Every row comes from one small tree of marks. The marks that hang from a mark follow it in brackets, in alphabetical order. Every link used is in the known rows. Which tree was each row made from?
Known rows
B(J S): [  8 -27   1   6  13  13   7  16   9  13  23 -22  -4  -2  11   3  -1  -9
   4 -10   2  -3 -14  -6   1   7   3   3 -15   1 -26   3  11   4  -4 -18]
Z(J(B(R S(P)) N U)): [  8 -41  -4  22  10   4  10  14  20  13  27 -20  -5  -2 -10   3  -4  -8
  13  -2   9  -5  -5  -5   5  -1  -7  -1 -25   1  -5   1   4   9  -8 -23]
Q(W(M)): [ -5 -26   9   4   5  20  -7  21 -11  12  19 -16  -7  -7   2   1  -4 -17
 -16 -11  -1  -8  -9  -7  -9   1   0   2   0  -6  -5   2  11   8  24  -6]
Y(A): [ -3 -36   6 -11   4   4   0  19  -6   7  21 -17  -7  -4   7   5   2 -13
  -5   0   1  -9 -12  -1  -5   3   3   2  -8  -3   0   2   6   6   7  -6]
Y(A(D)): [ -9 -34   4 -14   8   8  -3  17  -2   3  23 -21  -4  -3   4   5  -4 -10
  -7   3  -2  -4  -8   2  -6   3   6   2  -6   4   5   0   8   6   9  -6]
P(S(B K)): [  8 -31   0  -5  -1   4  -2  23   5  -2  20 -28 -11  -8   1   6  -2 -13
 -13   9  -3  -9 -15  -7  -2   5  -6  11 -26   3  -9   2  10  -7  -7 -10]
J(B(R S(P)) N): [  2 -37  -1  13  10   9   7  14  21  14  24 -22 -12  -2  -8   0  -1 -12
   7   4   8  -5 -10  -7   5   3  -4   2 -19   1  -4   0   4  14 -14 -21]
P(S(K)): [  4 -31   0  -2   0   8  -3  21   2   2  20 -17  -8  -9   7   3  -5 -11
  -2   6  -2 -12 -16  -6  -3   5  -2   8 -22   0  -2   1  12  -5  -7  -7]
S(B(R) C): [  3 -24  10   5   8   4  -6  22  15   1  15 -29 -17  -3 -11   4   4 -18
  -1   5   1  -1 -10  -7   1   5  -3   7 -15  -6  -6   0   8   1  -1 -18]
F(J(B(R S(K P)) U)): [  5 -34   1  21  14   0   3  15  27   8  23 -30 -11   0 -14   6   0 -10
   8  -3   5  -6  -1  -2   8   6  -3  10 -21   6  -3   4   9   4 -24 -27]
C(D(A G)): [-11 -33   1  -7   2   9  -3  23  -8 -12  16 -13  -9  -9   2   3  -5 -21
  -6   3   3  -7 -13   2  -4   2   4  -2 -15   1 -20  13  17   7   8  -7]
D(A L): [ -6 -28   5   1   8   7  -6  21  -8   6  20 -14  -3  -9   3  -1 -10 -25
  -3  -5   4  -7 -12   2  -9   0   1  -5  -9   4 -15   7  10   5  13  -4]
U(J(B N)): [ -6 -43 -10  12   2  21  -3  18   3   3  22 -17  -6  -8  -8   6  -7 -12
  -6   4   4  -7 -10   3   2   4  -1  -6 -19   3  27   1   2  15  -1  -4]
C(D(G)): [ -3 -33   2  -9   2  11  -1  21  -6  -9  18 -10 -17  -8   2   0  -1 -17
  -3   3   2 -10 -10   0  -1   3   5   1 -14  -2 -17   9  13   5   1  -8]
R(B(J(U) S)): [  5 -33  -4  13  15   8  13  17  16  21  23 -26  -1  -6   6   7  -3  -9
   1 -22   1  -3 -12  -1  -3   4   1   3 -20   3 -21   2  13   8  -8 -18]
U(J(B(R S) N)): [  6 -41  -8  17   4  21   4  14  24  15  22 -23  -6  -3  -5   2  -6  -8
   6   2   6  -5 -13  -5   5   8   0  -4 -21  -1  27   1   3  15  -3 -12]
Z(J(B(R S))): [ 18 -33  -4  14  13  12   9  14  15   8  24 -19  -5  -2   1   3  -2 -10
   3   1   7  -1  -9  -8  -1   3   2  -4 -17  -9  -6   5   6   1   7 -18]
P(S): [  5 -32  -1  -2   1  12   1  17  -2   4  19 -13  -6  -8  10   1  -4 -12
  -4   3  -1  -8 -18  -7  -4   5   1   4 -18  -7  -9   1  12   6   6  -5]
J(B U): [  0 -38  -2  16   6  10   1  19  -1  -1  25 -14  -9  -7  -6   7  -3 -15
  -8  -5   2  -2  -3   5  -1  -2  -3  -4 -21   1  12   2  11  12  -2 -10]
Q(W): [ -4 -27   7   6   5  14  -3  20 -15   8  21 -11  -9  -8   2   3  -7 -18
 -13 -11   4  -6  -7  -1  -7   3   2  -2  -5 -11   1  -1  14   7   8  -7]
S(C(D(A)) K P): [-14 -29  13   0  11  -3  -4  26  -1 -16  11 -21  -7  -9  -6   4   4 -18
   6  16   0  -7 -14  -3   3   3  -3  17 -14   6 -20   7  11  -3 -20 -17]
B(S): [  5 -31  -1   2   8  15   4  16   3  10  21 -16  -6  -5   7   2   0 -13
   0  -6   5  -5 -12  -6  -2   4   3   3 -10  -2  -8   2  11   6  -2 -14]
R(B(J S(C(D) K P))): [ -4 -28   7   4  23  -2  13  20  19   5  13 -33  -9  -8   3   3   6  -9
   9   1  -2  -8 -17  -6   5   8  -1  22 -15   6 -41   4   5  -6 -33 -28]
N(J(B U)): [ -1 -35   1  18   4   8   1  19  -3  -6  28 -14  -6  -6  -5  10  -7 -15
 -10  -1   3  -1  -2   8   2  -5  -1  -1 -36  -2  21   1   9  17   7 -11]
F(J(B(R) U)): [  0 -34  -1  18   8   8  -2  14  16   5  23 -20  -9  -2 -10   7  -3 -13
  -2 -10   4  -1  -2   4   3   5   1  -3 -16  -6   8   2  13  14  -1 -18]
B(J R S): [ 14 -25   5   8  12  11   5  15  23  17  22 -24  -7   1   9   2  -1  -8
  12  -9   2  -2 -15 -10   3   9   4   1 -17  -3 -23   2  12   5  -5 -20]
Z(J(N)): [ -2 -36  -5   1   0  13  -1  19  -3   6  24 -11  -2  -8   0   5  -6 -12
   3  -5   8  -8  -9  -2  -4   0   1  -5 -13  -3 -12   0   6   1   4 -11]
G(D): [  6 -30   2  -5   1  14  -3  23   2   0  21  -9 -13  -5  -5   0  -4 -12
  -2  -1   0  -7 -12  -1  -5   2   5  -2  -4   3 -17  -1  11   6   6 -10]
U(J): [  5 -34   0   3   5  19  -5  19  -1   0  17 -16  -6  -8   0   7  -5 -13
  -1   1   2  -7 -12  -1  -2   7   4   1 -13  -2   8   3   7   8   3  -2]
Q(W(L)): [  2 -28  10   1   4  25   2  20 -14  12  21 -13 -10  -5   2   2  -6 -17
 -15 -16   7  -6  -9  -2  -8   2   3  -5   0 -10  -4   2   9   6  20  -5]
N(J(B(R) U)): [  5 -32   4  19   4   7  -1  18  12  -2  28 -16  -9  -3  -8  10  -7 -15
  -2   0   4   2  -3   3   4  -4  -1  -2 -38  -7  25   0  10  18   6 -14]
W(M): [  0 -29   4  -3   5  20  -8  20   1   7  20 -16  -7  -6   3   2   1 -14
  -5  -4  -2  -7 -11  -9  -6   1   0   4  -5   2 -12   4   9   7  16  -7]

Write each row's tree
[ -3 -26  11   3  14   0  -4  23   2  -6  14 -28 -16  -6 -13   3   7 -20
  -5   9   1  -5  -8  -5   1   3  -6  15 -13   1 -25   2   5   2  -9 -18] | S(B C P)
[ -8 -38  -5  10   5   8   6  20  12  19  25 -22  -3  -8  -2   9  -8 -11
   2 -23   2  -5 -10   4  -3   2  -3  -3 -21   5 -11  -2  11  11 -11 -14] | R(B(J(N U)))
[ -6 -31   4  -9   3   7  -2  20  -8  -2  18 -10 -19  -9   5  -7  -6 -22
  -2   0   3 -14 -10   3  -4   1   4  -3 -12   3 -24  11   8   2   8  -5] | C(D(G L))
[  5 -20  11   8  13   2  -4  22  21   3  16 -35 -14   0  -7   5   3 -14
   2   0  -1   1 -12  -8   4   8  -3   7 -19  -3 -24   1   9   0  -3 -22] | S(B(J R) C)
[-11 -31   4  22  13   1   5  19  15  15  22 -26  -4  -3  -5   1   0  -8
  19  -8   2  -8 -11  -4   9   4  -7   9 -22  12 -22  -2   8   9 -20 -26] | B(J(N U) S(C P))
[-10 -43  -7  17   0  12   0  19   1   5  28 -14  -7  -7 -11   6  -5 -13
  -5  -7   5  -4  -4   6   1  -2  -6  -7 -23   5  20  -1   9  15  -7 -10] | J(B N U)
[  3 -33  -4   0  11   9   8  20  12  15  21 -25  -8  -9   1   6  -1 -14
  -2  -9   4  -9 -12  -4  -6   3   1   8 -13   3  -6   3   8  -4 -16 -16] | R(B(S(K)))
[-18 -39  -8  28   7   8   4  16  13  10  23 -23  -2  -4 -12   2   0 -10
   1 -11   6  -7  -5   6   8   5  -3   1 -17   5  13  -1   9  13  -8 -24] | F(J(B(S(C)) N U))
[ -4 -24  11   9  12  -3  -3  22  24   7  17 -37 -16   0 -14   4   2 -14
  10   4   1  -4 -11  -8   8   7  -8  11 -22   3 -33  -2   5   5 -15 -26] | S(B(J(N) R) C P)
[-10 -25  14  -6  10 -10  -6  29  -1 -12  12 -31 -28  -8 -14  -6   2 -26
   0  16   0 -18  -6   0   3   1  -7  15 -18  15 -35  12   2 -11 -14 -17] | S(B C(D(G L)) K P)
[-11 -29   9  16   8  -8  -5  27  15   1  21 -38 -13  -4 -20   8   1 -13
   7   0  -1  -9  -5  -1   9   2 -15  15 -30  19 -19  -1   6  -3 -31 -25] | S(B(J(N U)) C K P)
[ -9 -28   0   2  16   1  11  24  17   3  15 -33 -14  -8   2   2   1 -12
   6  -3  -2 -13 -15  -2   2   6   2  12 -20   8 -31  10  10  -9 -18 -23] | R(B(J S(C(D(G)) K)))
[ -3 -24   6  11  26  -2   8  22  20  12  16 -36  -9  -7  -4   5   3 -12
  11  -4  -1 -11 -13  -7   1   6  -3  19 -17   9 -36   2   4  -7 -27 -27] | R(B(J S(C K P)))
[-10 -28   2  -1   6   6  -8  25 -11   3  19 -16  -9  -9  -2  -3 -14 -29
  -1  -5   5 -14  -9   3 -10  -1   2  -8 -13   9 -21  13  11   4  19  -2] | D(A G L)
[  2 -42  -8  21  10   5  11  15   7   9  28 -18  -1  -5  -8   3  -3 -10
   5  -2   9  -7  -4  -2   3  -2  -6   0 -24   5  -9   2   3   8  -8 -20] | Z(J(B(S(P)) N U))
[  5 -22  15  17  16  -7  -2  23  23   2  17 -37 -15   0 -15   6   3 -14
   8  -1  -2   0  -7  -7   7   5  -9  12 -25   3 -31   1  10   4 -14 -25] | S(B(J(U) R) C P)
[ -9 -39  -5  19   0   9  -2  14  18  11  26 -20  -7  -2 -15   6  -5 -12
   1 -12   7  -3  -2   6   5   5  -1  -6 -18  -2  16  -1  11  18  -6 -18] | F(J(B(R) N U))
[-14 -31   3 -15   8   2  -6  21  -6   6  22 -22 -14  -4   1  -5 -12 -19
  -5   1  -2 -16  -5   7 -10   0   5  -5  -9  14  -7   8   4   2  23  -2] | Y(A(D(G L)))
[ -7 -31   6  -3   1  -3  -1  26   4 -16  11 -30  -3  -9   1   4   2 -16
 -13  19  -5  -4 -22  -6   2   7  -6  15 -24   3 -13   6  14  -7  -6 -14] | P(S(B C(D(A)) K))
[  1 -41  -5  21   1   7   4  18  25  15  29 -23 -10  -3 -11   5  -4  -8
   9  -4   6  -6  -5  -3   6   1  -8  -2 -29   8  29  -1   9   6 -22 -20] | J(B(R S(K)) N U)
[-11 -27  16  -2  12  -5  -4  23  -2  -6  13 -19 -17 -10  -3  -6   2 -19
  11  12   0 -14 -11  -1   2   2  -4  15 -10   7 -23   5   2  -8 -21 -15] | S(C(D(L)) K P)
[  2 -40 -12  13   7  15  10  15   5   9  28 -15   0  -5   0   3  -3 -10
  -2  -3   9  -6  -9  -2   0   0  -1  -6 -18   0  -2   2   3   4   3 -17] | Z(J(B(S) N))
[ -4 -29   4  22   6   1   0  22  32  18  23 -31  -7   0  -7   4  -3  -5
  25  -9   1  -7 -11  -6   9   5  -8   6 -28  10   4  -3  12  -2 -25 -27] | B(J(N U) R S(C K))
[ -1 -22   9   7  13   4  -2  23   7  -1  17 -32 -11  -4  -5   6   3 -15
  -6   0  -2  -1 -11  -4   2   6  -3   8 -17   2 -27   1   9  -1  -3 -19] | S(B(J) C)
[ -1 -42  -7  15   8  13   3  19  13   6  22 -27  -8  -6 -12   4  -4  -9
   4  11   4 -12 -10  -3   7   6  -5   8 -24  14  16   3  -2   6 -22 -14] | U(J(B(S(K P)) N))
[ -4 -23  14   5  20  -6   5  20  11   5  15 -28 -12  -4   6  -7   3 -12
  16   6  -2 -13 -15  -5   7   7  -3  17 -15  13 -42   6   3 -10 -26 -24] | B(J S(C(D(L)) K P))
[ 12 -27  11  -2   9   2  -3  19  14   2  17 -28 -18  -3 -11   5   2 -18
  -2   6   3  -2  -8  -9   1   4  -4  10 -15  -3 -26   3   7   6  -8 -17] | S(B(R) P)
[  4 -24  13   3  11   1   1  20  21  -5  14 -31 -14  -1   0   3   7 -12
   0   5  -3   3 -15  -6   8  10  -1  10 -18  -5 -29   3  11   1  -8 -23] | S(B(J R) C(D))
[ -7 -38  -2  27   6   7   4  18  23  14  24 -22  -8  -2 -12   1   0 -10
  11  -4   5  -3  -8  -3   7   1  -7  -2 -24   2  25  -3   8  14  -9 -22] | J(B(R S(C)) N U)
[  9 -42  -9  23   4   9  10  14  20  14  30 -18  -2  -2  -5   3  -5  -7
   8  -7   9  -3  -6  -3   3   0  -4  -8 -26  -3  10   1   7   7   0 -20] | Z(J(B(R S) N U))
